Each row comes from the steps of one path. Every step used is in the known rows, and no mark comes twice. Write the path behind each row, first mark first.
Known rows
petibi -> migi -> maba -> rizofo -> rolok: [-9,192,79,-109,-112,63,281,215,77,62,52,-109,10,443,-160,-59,17,121,117,-83,-65,215,283,-129,-34,159,-19,-169,-131,175]
maba -> nisasi: [-88,-8,-5,8,177,20,-223,-88,108,58,62,140,-26,-248,169,4,-139,-167,16,-116,20,-146,-75,2,-61,15,88,114,107,33]
petibi -> nisasi -> rolok -> rizofo: [112,50,-193,114,-267,-22,0,-135,-208,163,-59,237,61,-183,-17,-77,95,-90,-84,7,117,-83,-149,-77,123,-197,8,36,-126,-11]
rizofo -> maba -> migi: [-80,47,-4,246,-8,-5,57,-139,-28,-156,40,41,53,-204,174,161,30,53,6,63,153,-46,72,180,-25,112,-171,136,-64,-184]
rolok -> migi -> petibi -> nisasi -> maba -> rizofo: [127,-152,183,49,-326,-138,162,-71,157,-287,-230,-232,-74,308,-158,-111,0,67,9,-283,5,369,-190,127,-95,-15,104,-40,-93,54]
rolok -> mabug -> maba: [17,140,17,-155,401,226,-248,151,37,175,163,163,-37,-100,194,108,12,-53,-42,23,23,-65,104,-11,11,-133,37,-35,198,9]
mabug -> maba: [11,12,67,-87,262,171,-217,154,63,220,89,46,-20,-204,56,110,49,-132,-41,194,-58,-36,3,-74,-61,-19,-59,-99,116,-44]
lapa -> rolok -> migi -> maba: [140,-98,271,-144,182,198,-273,57,87,26,-15,-123,-58,-193,112,-18,-202,246,192,131,-84,-3,-206,-313,133,245,141,387,-39,-58]
maba -> rizofo -> rolok: [-92,133,47,19,-87,71,129,112,212,65,-44,-192,-11,235,-68,-10,-84,59,171,-43,-55,90,229,152,-133,-15,112,-48,-80,58]
mabug -> maba -> rizofo -> rolok: [-15,193,125,-48,140,129,91,291,182,211,63,-123,27,203,-144,32,26,29,182,110,-91,78,219,114,-146,-57,28,-174,60,69]
mabug -> petibi -> migi -> maba: [73,-123,-97,-165,173,37,24,57,-62,0,43,196,8,33,-87,-36,115,78,-72,65,-206,46,-15,-289,81,198,-159,39,-36,67]
rolok -> mabug -> petibi: [2,-43,-193,-126,320,93,-172,-49,30,-43,34,246,-28,-36,140,12,-26,89,-32,-67,-92,-111,25,44,45,-110,74,221,97,12]
rolok -> mabug: [-67,86,-70,-95,157,172,-211,-16,48,17,47,90,-66,-62,284,44,-116,-37,-50,-110,62,-58,112,16,19,-93,119,93,57,2]
rizofo -> maba -> migi -> petibi: [-96,-76,23,134,-83,-106,174,-159,-77,-259,60,-104,141,-238,2,168,0,123,31,116,104,15,-22,258,-63,85,-192,24,-13,-194]
nisasi -> petibi -> migi -> maba -> rizofo: [6,60,112,-18,-178,-74,244,132,-71,-19,-6,-210,-122,575,-121,-53,-22,-202,-80,-36,80,338,186,-189,-54,272,15,-400,-59,49]
migi -> petibi -> nisasi -> maba -> rizofo -> rolok: [-37,47,147,146,-251,-108,342,-23,147,-216,-187,-322,-103,353,-194,-120,45,69,8,-175,-64,269,-15,309,-210,-163,104,-135,-126,170]
petibi -> migi -> maba: [13,14,29,-141,3,102,-5,81,-35,70,64,54,-32,-2,63,13,27,-45,-88,-10,-32,103,67,-322,56,205,-109,-100,-85,68]
lapa -> rolok: [-59,-128,98,60,184,90,-304,-19,120,18,-91,-145,-46,-243,144,76,-181,1,-6,233,-20,-222,-35,-62,-54,19,54,232,-53,-142]
maba -> rizofo: [-20,-17,28,-1,-110,27,11,69,161,73,-88,-89,-38,148,-9,32,-93,-146,58,84,13,107,149,-6,-152,94,60,-123,-33,-63]
mabug -> petibi -> nisasi: [81,-124,-139,5,226,-106,-50,-133,20,-12,-133,196,7,-101,-33,6,46,-29,-105,-23,-106,-61,-227,116,-56,-24,6,378,-10,-41]
rizofo -> maba -> nisasi -> rolok -> mabug -> petibi: [-27,15,-236,-4,215,74,-207,-204,-19,15,208,676,235,-227,57,26,79,71,22,-116,-20,-350,-62,145,27,-113,21,250,136,59]
mabug -> petibi: [-7,-180,-147,-40,174,29,-146,-41,60,9,-45,114,-12,-158,2,4,9,24,-31,106,-184,-92,-66,-14,-25,18,-21,144,16,-50]
rizofo -> maba -> nisasi: [-191,78,57,125,156,-8,-118,-173,156,-15,164,315,105,-357,131,86,-74,-87,53,-106,88,-175,-49,144,-109,55,4,186,111,14]
maba -> migi: [23,-9,-60,136,36,35,-65,-58,-67,-77,-41,-132,-80,-78,192,105,-35,-42,-55,34,88,-21,39,38,15,68,-90,66,-70,-170]
migi -> petibi -> nisasi -> maba -> rizofo: [39,-103,140,134,-261,-142,227,-62,87,-215,-221,-211,-134,285,-131,-75,31,-126,-106,-61,13,285,-112,177,-223,-60,39,-214,-65,49]
nisasi -> maba: [-89,-62,66,156,-98,194,-175,-69,118,-104,-126,-74,-251,-77,240,-43,59,-120,-138,-12,-52,58,20,-98,-56,-49,-5,-158,-100,50]
rolok -> lapa: [-188,93,-59,-91,-152,-108,-77,20,62,97,-134,-90,-133,-217,189,87,70,-160,-140,229,-65,-156,25,-176,12,31,-61,104,-62,-33]
nisasi -> maba -> rizofo -> rolok -> migi -> petibi: [-30,-45,180,19,-333,66,194,71,243,-261,-120,-404,-62,358,-185,-144,-31,318,213,-282,-149,318,49,129,-52,-72,131,-193,-124,167]
petibi -> nisasi -> rolok -> rizofo -> maba: [9,114,-139,219,-289,-57,107,-221,-160,88,33,409,208,-287,-21,-11,160,-2,-24,30,182,-111,-141,61,73,-151,-67,116,-124,-28]
rolok -> rizofo -> maba -> migi -> petibi -> mabug: [-140,-65,-97,336,-342,-270,482,-173,-191,-219,28,1,128,-93,-141,-114,75,181,88,100,169,16,194,89,189,-44,-263,-192,-22,-51]

Which path is each row?
[87,-274,-76,-199,-318,85,-223,-33,-33,44,-19,-81,167,-223,-132,-2,-31,99,66,-22,-81,4,-171,-85,70,11,44,-64,-90,-82] : nisasi -> rolok -> migi -> petibi
[184,-2,213,-199,-91,118,35,139,128,78,-3,-60,-36,213,-32,-60,-122,103,244,-19,-52,313,-25,-255,34,322,138,42,-11,20] : rolok -> migi -> maba -> rizofo
[-151,-151,-55,233,-195,-219,289,-146,-54,-197,-41,-86,131,-66,-81,-8,50,74,25,122,86,-17,191,165,22,97,-246,-122,-44,-125] : rizofo -> maba -> migi -> petibi -> mabug
[12,-174,-99,-52,8,-60,-113,93,-65,297,93,189,179,-179,-251,-134,85,-205,-2,168,-98,-216,36,-127,15,-89,-109,-424,166,61] : migi -> petibi -> mabug -> maba -> nisasi -> rolok
[66,9,96,-101,-177,-172,281,35,159,-121,-107,-282,140,291,-314,-56,-113,257,214,-339,-34,254,-111,324,-78,-30,196,202,-58,66] : maba -> rizofo -> rolok -> migi -> petibi -> nisasi
[-93,53,-11,57,263,-83,-104,104,-44,35,179,47,-22,142,-40,45,26,-308,-190,-250,96,-45,39,-12,-36,-39,-59,-270,179,69] : mabug -> maba -> nisasi -> petibi -> migi
[-19,-24,-163,-157,-392,-296,30,-74,-159,111,-182,-52,77,-233,-108,77,178,-181,-225,252,-56,-166,-238,-48,-26,-89,-78,56,-127,-58] : migi -> petibi -> nisasi -> rolok -> lapa
[96,31,33,350,-67,-30,30,-177,-66,-268,-220,-95,-260,72,236,3,128,-89,-216,-171,131,95,-115,122,-14,-63,-97,96,-161,-44] : petibi -> nisasi -> maba -> migi
[184,-5,-125,-125,117,129,-97,104,-297,75,180,21,116,-58,-13,144,105,25,-62,158,69,-68,24,75,75,-163,-131,-261,114,-146] : nisasi -> rolok -> mabug -> maba -> migi -> petibi
[-115,135,131,195,-209,158,137,78,247,-101,-142,-241,-195,349,20,-114,42,49,72,-85,-93,181,229,88,-132,-92,82,-234,-158,161] : nisasi -> maba -> rizofo -> rolok
[-83,10,-26,232,-231,-156,366,-191,-212,-271,137,-38,153,-254,-67,52,33,230,106,107,178,51,-22,187,106,-57,-197,-37,20,-108] : rolok -> rizofo -> maba -> migi -> petibi
[57,-64,314,-14,260,24,-243,-26,20,-56,71,-154,-136,1,95,-105,-303,79,144,-125,23,-9,-318,-193,109,249,296,338,118,24] : lapa -> rolok -> migi -> maba -> nisasi -> petibi
[-12,-25,32,185,-33,-259,266,-239,-119,-263,8,-39,166,-183,-52,154,24,65,-52,-31,182,50,-173,400,-97,41,-147,247,-22,-194] : rizofo -> maba -> migi -> petibi -> nisasi
[174,24,-76,-235,172,57,-126,56,-193,184,105,197,157,-120,-84,85,94,-83,-138,40,49,-63,-155,115,-31,-250,17,-77,129,-19] : migi -> petibi -> nisasi -> rolok -> mabug -> maba
[108,88,-187,-66,-3,95,-226,-106,-116,124,-40,292,45,-57,204,49,22,-139,-165,-156,130,-131,-62,70,17,-181,117,173,-59,-24] : petibi -> nisasi -> rolok -> mabug
[167,-30,-268,-265,88,177,-97,56,-217,86,109,420,97,121,-33,-38,180,108,-103,-8,-127,-83,58,-322,181,29,-97,-34,-51,104] : nisasi -> rolok -> mabug -> petibi -> migi -> maba
[52,-309,162,-68,171,-21,-156,166,122,59,-73,-216,109,-98,-227,-81,-89,187,128,196,-116,-106,-4,-145,109,-8,-41,-5,81,-72] : lapa -> rolok -> migi -> petibi -> mabug -> maba
[-4,-122,-4,-76,-3,-163,31,-106,-19,-54,-85,-106,44,-178,-68,46,-67,-85,-105,-25,10,60,-231,177,-118,-49,52,126,8,-53] : migi -> petibi -> nisasi
[-172,149,-1,210,4,-61,75,-194,30,-31,210,387,123,-369,81,-33,-37,31,131,-116,161,-142,-60,67,56,-79,-5,125,137,84] : rolok -> rizofo -> maba -> nisasi
[-31,-10,134,183,-222,113,16,26,192,-102,-173,-149,-220,266,87,-74,30,-146,-45,21,-20,201,152,-61,-155,7,25,-326,-105,43] : nisasi -> maba -> rizofo
[-50,16,58,-38,-44,0,65,53,-144,-27,47,-139,-148,247,34,-38,12,-166,-184,-54,36,199,50,-248,42,206,-11,-252,-67,56] : nisasi -> petibi -> migi -> maba
[-121,329,83,-118,-38,-72,194,326,172,257,-30,-199,-43,197,-135,92,164,-21,88,295,-141,-33,217,-13,-84,-57,-61,-109,33,86] : mabug -> maba -> rizofo -> rolok -> lapa
[-204,-56,-48,229,-15,-179,-38,-104,37,11,-67,-27,-157,164,50,-204,-115,-321,-93,-198,78,-92,150,-18,10,37,119,-175,83,87] : maba -> nisasi -> petibi -> mabug
[200,122,-139,-35,195,247,-221,116,-243,175,142,166,28,-27,155,149,134,-38,-74,93,110,-138,119,-22,101,-134,-119,-147,59,-133] : nisasi -> rolok -> mabug -> maba -> migi
[64,-1,-203,-15,-386,-349,149,-112,-310,-18,-192,-149,35,-136,-65,125,201,-110,-230,230,60,-148,-213,40,50,-39,-202,89,-161,-166] : maba -> migi -> petibi -> nisasi -> rolok -> lapa
[1,210,195,-97,-23,143,222,185,120,152,30,-145,-61,267,-79,-83,-71,112,244,104,-121,219,138,-63,-85,169,138,-54,-52,128] : migi -> maba -> rizofo -> rolok
[117,-34,111,-39,467,69,-119,106,-135,-121,119,-228,13,-101,55,179,-96,177,21,222,92,-143,-15,147,33,-149,-62,86,197,-189] : lapa -> rolok -> mabug -> maba -> migi -> petibi
[-21,140,-137,-87,177,67,131,87,150,-35,17,59,23,398,-75,-57,-39,247,162,-141,-140,6,245,236,-31,-144,164,138,52,124] : maba -> rizofo -> rolok -> mabug -> petibi
[58,-32,-306,-74,-165,-244,-51,-89,-123,151,-239,240,32,-171,-69,25,284,-118,-231,241,-173,-297,-229,-97,43,-62,-126,304,-138,-44] : mabug -> petibi -> nisasi -> rolok -> lapa
[-10,-48,128,21,-6,-82,-12,-23,-7,15,16,13,-159,220,24,-306,-147,-67,88,-298,14,129,-31,-268,189,263,213,-13,93,156] : rolok -> migi -> maba -> nisasi -> petibi -> mabug
[1,-233,39,-201,-110,15,-118,-21,76,-101,-8,-201,73,-196,-53,14,-137,145,88,-116,-67,107,-163,-19,46,39,77,77,6,-57] : rolok -> migi -> petibi
[-175,-5,-93,124,16,-161,-70,-80,-36,-103,75,-20,-69,168,42,-14,-80,-296,-207,-389,130,-43,62,16,-20,3,22,-147,33,64] : maba -> nisasi -> petibi -> migi
[4,-151,-37,41,-36,-85,62,-67,-119,-176,-14,-280,-4,-122,9,100,-59,32,-20,82,37,46,-40,117,-12,39,-107,-44,-13,-173] : maba -> migi -> petibi
[-92,265,-7,-68,42,129,91,113,178,19,25,-76,-35,351,65,-5,-120,120,147,-198,27,65,324,206,-70,-146,204,28,1,107] : maba -> rizofo -> rolok -> mabug
[-73,-153,13,-48,213,-129,-18,97,64,173,109,86,75,-128,-182,-111,-15,-169,47,74,-82,-127,50,-51,-17,-46,-70,-286,261,89] : migi -> petibi -> mabug -> maba -> nisasi
[-29,159,-136,-200,-219,-115,-52,63,-153,228,69,258,3,-113,22,2,199,-206,-160,90,-55,-228,-32,-496,137,147,-168,-76,-78,148] : petibi -> migi -> maba -> nisasi -> rolok -> lapa
[17,-117,-77,-36,448,104,-279,-42,76,-89,-40,111,-20,-113,119,33,-139,201,2,112,-100,-284,-30,39,53,-116,98,415,80,-75] : lapa -> rolok -> mabug -> petibi
[37,320,-19,-6,408,224,-6,164,-90,30,183,-41,-51,78,171,123,38,195,71,-111,58,-52,214,221,90,-207,-21,76,103,14] : rizofo -> rolok -> mabug -> maba -> migi
[124,108,-40,-23,-90,123,-40,-46,-216,282,213,382,15,-264,36,-178,8,-43,127,91,23,-76,-179,-378,192,17,64,-101,64,143] : migi -> maba -> nisasi -> rolok -> rizofo
[193,-78,328,-131,58,123,-76,146,175,35,-62,-185,-35,150,-41,-39,-223,213,278,159,-45,126,-85,-268,25,313,164,233,-35,-58] : lapa -> rolok -> migi -> maba -> rizofo
